Each row was made from one path, in order. Every step used is in the known rows, and no mark comes twice. Write each row's path.
In the rows, zero is written as 128.
Known rows
K, H, Z, E, F: [172 160  86 111 127 192 103  98 153  76 134 144 135 100 128 147 167 182
 159  92 185 133 115 137 129  94  95 113 140 110  53 100]
E, F: [177 172 130 112 115 190  99 147 176  95 111 134 128 170 119 125 120  44
 163  97 186 136 135 124  93 107  91 107 148 120 120  99]
P, K: [165 169 148 106 119 190  86 202 177  98 130 146 124 107 163 127 136 121
 142 102 177 137 135 130 101 117 110 118 132 112 139 116]
V, Z, H, R, D: [148 160 147 114 109 163  87 123 166 136 157 136 149 168 150 130 111 170
 182  79 161 136  90 137  99 100  98 102 142 121 109 134]
P, Z, E: [138 162 133 111 129 153 104 211 141  98 138 133 132 110 156 113 176 149
 144  95 168 135  85 131 143 104  89 111 159  57 118 126]
P, K, H, Z, V: [170 166 140 113 125 198  92 149 169  83 132 154 127  84 164 133 132 173
 132 105 183 136 143 142 117 108 110 125 120 114  96 118]
Y, V, Z, H, K: [184 142 185 104 119 162  98 117 145 127 134 119 172 190 150 136 122  95
 161 105 160 133 110 136 121  83 111 106 162  82 115 118]
C, R, H: [135 175 113 126 115 145 107  99 161  96  93 121 128  98 142 142 115 103
 177  97 142 117 126 130 136 102 106 120 138 130  96  93]
R, T: [147 165  90 107 120 136  81 134 164  92 105 120 143 113 136 154 170  52
 145  75 173 131 138 137  84 116  88 122 146 131  97  91]
D, R: [157 171 150  99 119 148  95 142 140 103 139 157 137 152 143 155 176  87
 160  51 190 140 120 118  79 110 116 113 152 132 117 109]
K, H, R: [146 170 128 129 115 188 102  92 145  74 136 163 139 132 139 159 155 156
 172  82 174 136 127 134 148 106 114 117 108 146  73 113]
T, R, D: [197 178  91  98 103 171  89 120 181 127  91 147 134 120 142 147 201  59
 177  77 164 139 133 113 186 121 105 116 162 127  98 105]
Z, V, Y: [138 151 187 121 127 142  96 145 133 103 105 110 161 150 154 119 133  31
 121 110 183 138 146 152 165 119  92 128 134 112 112 107]
Y, V, Z, E, F: [190 145 188  99 130 174 100 122 145 127 119 117 173 204 131 128 157 105
 154 112 163 128 103 129 112  94  97 103 162  78 110 105]
T, R, C: [177 169 141 102 109 180 100 127 164 113  88 145 149 123 154 160 188  47
 181 104 183 136 143 111 106 122 119 114 174 114 111  96]
F, E, Z, H, R: [133 152 133 112 106 168 108 168 142  84 163 140 140 136 166 106 115 150
 162  83 164 140 104 132 118  95 114 117 171  95 126  88]
J, P, K, H, Z, E: [163 184  84 103 137 205  89 160 173  94 136 155 109  83 159 122 152 191
 150  98 186 142  89 124 114  84 121 126 128 130  76 119]
R, H, Z, P, K: [165 169  48 110 118 162  79 131 164  92 101 123 126  74 141 132 136 115
 157  94 168 129 138 142  59 109 107 126 184 107 132 114]
F, E, Z, H, R, T: [130 152 119 111 109 157 103 159 147  81 156 138 143 131 164 112 121 141
 160  78 162 138 110 135 104  97 110 122 172 103 116  83]
F, E, Z: [133 159 158 107 106 177 101 177 138  83 153 135 131 114 159 103 122 155
 146  89 163 135 107 123 119 101 113 116 162  74 134  86]
C, R, H, Z, P, K: [146 167  88 124 119 145 104 115 175  93  88 129 124  72 148 134 104 123
 168 105 141 120 136 139 101  95 104 118 149 129  98 103]
T, W: [172 172 116 127  98 176  95 162 124  96 113 127 135 105 148 144 109 138
 144 110 194 145 124 131 167 117  91 127 148 115 144 133]
V, Z, P, K, H: [165 181 193 104 127 173  81 156 151 109 164 143 152 132 153 109 124 202
 148 103 174 132 105 144  64  94 109  98 119  90 118 159]
F, E, Z, P: [145 163 138 104 113 164 100 183 131  75 155 136 141 121 159  91 126 137
 142  93 167 138 113 135 105  93 114 113 169  70 138  98]
F, E, Z, P, K, H, R, T: [144 165 130 108 119 169  97 165 143  62 151 154 143 111 160 103 127 174
 148  91 161 136 130 140  86  97 117 123 151 102 112  96]
F, E: [132 164 162 104 107 160  97 203 146  82 146 133 138 112 156 113 146 166
 118  85 170 139 118 128 116 108 121 109 163  83 116  94]
R, T, W: [160 170  81 118 111 143  83 136 143  89  96 120 143  95 139 159 139  97
 142  91 184 137 142 139 112 121  81 134 147 139 108 109]
Z, E, F: [183 158  78  92 137 185 102 169 164  95 119 128 145 171 121 120 184  76
 163 105 187 136 113 132 113 114  83 113 172 107 103  84]
K, H, Z: [158 164 112 121 115 183  98  92 147  78 137 144 129  80 140 155 151 182
 152  83 181 133 118 134 136  92 104 111 127 109  65 111]
J, P, Z, V: [131 187 129 120 127 165  99 176 149 109 127 136 112 117 167 102 130 106
 129  96 182 144  81 127 148  83 110 123 136  97 111 137]
P, Z: [128 171 169 125 113 153 100 198 143 100 136 135 121 101 159 118 139 133
 141  88 166 135  97 126 137 100  97 108 142  63 131 138]
R, H, Z, P, J: [170 171  45 119 114 147  82 127 152  98  98 127 122  84 135 138 146 126
 166  81 164 131 135 141  59 103  99 124 183 108 139 114]

Which path is each row?
[138 166 103 120 114 156 103 109 172  92  88 131 122  89 141 143  91  97
 187 108 135 118 143 129 131 104 111 124 141 134  96  92] -> C, R, H, K
[118 161 210 131 123 135 102 188 129 102 120 123 140 115 168 106 125 103
 121 104 169 136 116 142 162 107  92 121 134  68 120 137] -> P, Z, V, Y
[145 186  99 109 135 178 100 188 160 105 131 141 108 119 151 102 152 139
 152  95 180 142  66 117 124  80 105 117 148  98  96 127] -> J, P, Z, E, F
[175 149 212 109 117 167  95 117 139 130 123 117 167 183 142 136 140 106
 147 103 158 129 105 127 121  92 106 101 149  78 123 117] -> Y, V, Z
[159 133  53 100 120 168  98 165 170 107 112 126 129  91 137 135 168 127
 147  97 173 137 107 133 108 107  82 107 183  92 104  90] -> H, Z, E
[175 142 186 113 118 158 103 108 143 130 132 122 176 206 149 139 133  99
 162  98 159 134 102 136 118  86 108 103 158  98 116 118] -> Y, V, Z, H, R
[133 164  93 128 111 146 107  95 171 100  85 122 120  74 141 145 105 120
 174  98 139 118 126 130 122  98 100 116 149 129  92  91] -> C, R, H, Z
[189 177  86  99 111 170  91 125 181 117  94 145 132  82 155 141 192  92
 175  96 169 134 136 122 112 118 114 120 184 123 115 120] -> T, R, H, Z, P, K
[138 164 109 130 112 140 104 175 155 102 141 143 131 131 164 124 126 126
 166  72 161 143  97 139 145  93  98 113 157  96 115 137] -> P, Z, H, R, D
[150 157 140 126 122 171 100  85 137  79 127 135 142  89 145 145 142 158
 138  94 183 134 131 146 153  97 100 120 121 113  57 111] -> K, H, Z, V, Y
[181 143 188  98 129 167  98 125 137 129 123 115 175 189 139 132 168 117
 148 109 160 129  97 130 125  94 101 104 161  73 113 108] -> Y, V, Z, E
[173 164 120 105 129 202  91 161 171  80 138 156 127  77 158 137 154 203
 144 102 181 134 129 137 109 107 109 121 128 111  88 113] -> P, K, H, Z, E
[167 146  85 110 113 186 103 123 150  97 153 133 131 143 160 121  90  47
 213  96 171 137 108 134 135  88  97 124 162  97 143  99] -> E, Z, H, K
[163 154  95 116 113 174 107 113 140 101 159 123 137 153 160 120 113  52
 202  85 178 137  91 136 138  85  92 119 161  95 144 100] -> E, Z, H
[181 168  75  96 111 172  96 112 176 124  92 137 134  90 146 149 213  95
 182  93 167 132 120 115 136 123 106 120 192 120 101 102] -> T, R, H, Z, E
[137 184 100 109 134 171  98 192 152 107 135 139 110 105 159 107 161 149
 148  92 177 142  60 119 136  81 109 119 146  93  99 129] -> J, P, Z, E
[154 169  93 122 111 146 102 108 175 102  86 131 126 109 135 140 113  92
 169  86 136 125 132 130 177  98  94 114 127 134  81  89] -> C, R, D
[153 170 124  95 126 125  87 125 148  98 124 151 143 140 138 167 190  72
 156  42 187 137 135 124  48 114 107 122 152 152  97  97] -> D, R, T
[159 188 101 111 129 204  88 153 174  94 134 156 103  79 161 124 133 182
 148  95 185 142  95 121 111  82 125 124 119 134  83 125] -> J, P, K, H, Z
[196 156 197 112 123 146  96 134 129 126 122 128 171 192 143 128 150 114
 148  99 158 134 115 140  98  79 102 100 150  78 137 131] -> Y, V, Z, P, J
[132 165 176 126 120 146 105 187 136 102 126 128 133 126 168 106 129  84
 117  99 175 138 114 142 160 107  91 117 143  61 134 136] -> P, Z, V
[161 163 172  94 128 188  90 154 163 129 146 129 147 167 129 113 145 180
 167 105 172 128  85 127  79 110  85  98 146  89 107 119] -> V, Z, E, F
[151 183 128 114 135 192  88 148 166  95 127 149 113  83 165 119 126 171
 140 103 185 142 106 129 121  85 122 132 113 138  75 124] -> J, P, K, H, Z, V, Y
[158 174  93 127 113 188  93  77 153  77 123 164 136 130 130 160 152 157
 176  72 165 135 134 134 164 109 111 123 110 152  63 107] -> K, H, R, D
[152 169 148 105 119 177  99 176 133  63 164 147 141 107 165  93 126 182
 142  95 169 137 118 138 106  91 121 118 153  76 122 103] -> F, E, Z, P, K, H
[196 181  98 120 122 126  93 192 131  93 126 151 141 149 143 119 171  93
 150  80 178 146 137 154  83  84  94 105 147 106 159 136] -> Z, P, J
[143 170 109 127 120 173  96  79 150  71 126 159 143 124 134 166 162 147
 171  76 172 133 137 138 124 109 108 123 108 160  58 104] -> K, H, R, T
[150 167 125 114 114 172  98 166 133  60 146 154 143 101 162 106 113 196
 146  99 167 139 132 142  99 100 114 129 152 107 117 105] -> F, E, Z, P, K, H, R, T, W
[140 182  96 115 125 166  99 184 160 104 146 144 109 106 170 111 116 128
 161  89 178 146  72 124 133  70 119 120 147 102 101 140] -> J, P, Z, H, K
[172 143 174 112 120 147  99  99 148 128 125 119 179 200 146 145 140  91
 161  93 158 133 109 139 103  87 103 108 158 107 105 113] -> Y, V, Z, H, R, T
[137 188 104 119 126 159 101 176 153 106 151 136 112 112 170 110 134 130
 154  81 182 146  61 125 135  68 115 117 146 101 102 140] -> J, P, Z, H
[149 151  59 120 116 133 102 128 167  99 137 135 156 167 155 150 147  51
 178  70 177 145 120 152 106 100  98 119 164 159 100 104] -> Z, H, R, T
[171 149  74 103 115 160  99 159 164  94 152 133 145 144 161 135 114  54
 179  92 182 145 127 147 129  92 111 118 171 115 114 113] -> Z, H, K
[177 183 112 102 107 171  93 110 167 121  99 138 136 108 149 150 205  71
 184  88 170 131 126 113 145 125 116 121 174 125 114 111] -> T, R, H
[138 168 141 126 117 136 108 189 142  98 159 129 135 120 172 117 137 124
 151  79 175 141  85 140 142  86  99 108 158  67 122 143] -> P, Z, H
[139 156 171 116 112 167  93 128 158 129 155 135 157 172 155 136 104 162
 183  91 170 135  94 136  59 101 105 101 148 115 116 131] -> V, Z, H, R, C
[140 157 138 107 109 166 106 170 137  83 170 130 141 128 168 102 119 148
 155  83 169 139  99 133 122  91 114 116 173  77 126  89] -> F, E, Z, H
[128 151  87 123 110 153  91 136 177  98  94 151 138 144 133 159 149  59
 170  78 158 137 145 132  84 127  94 121 140 173 107  94] -> H, R, T
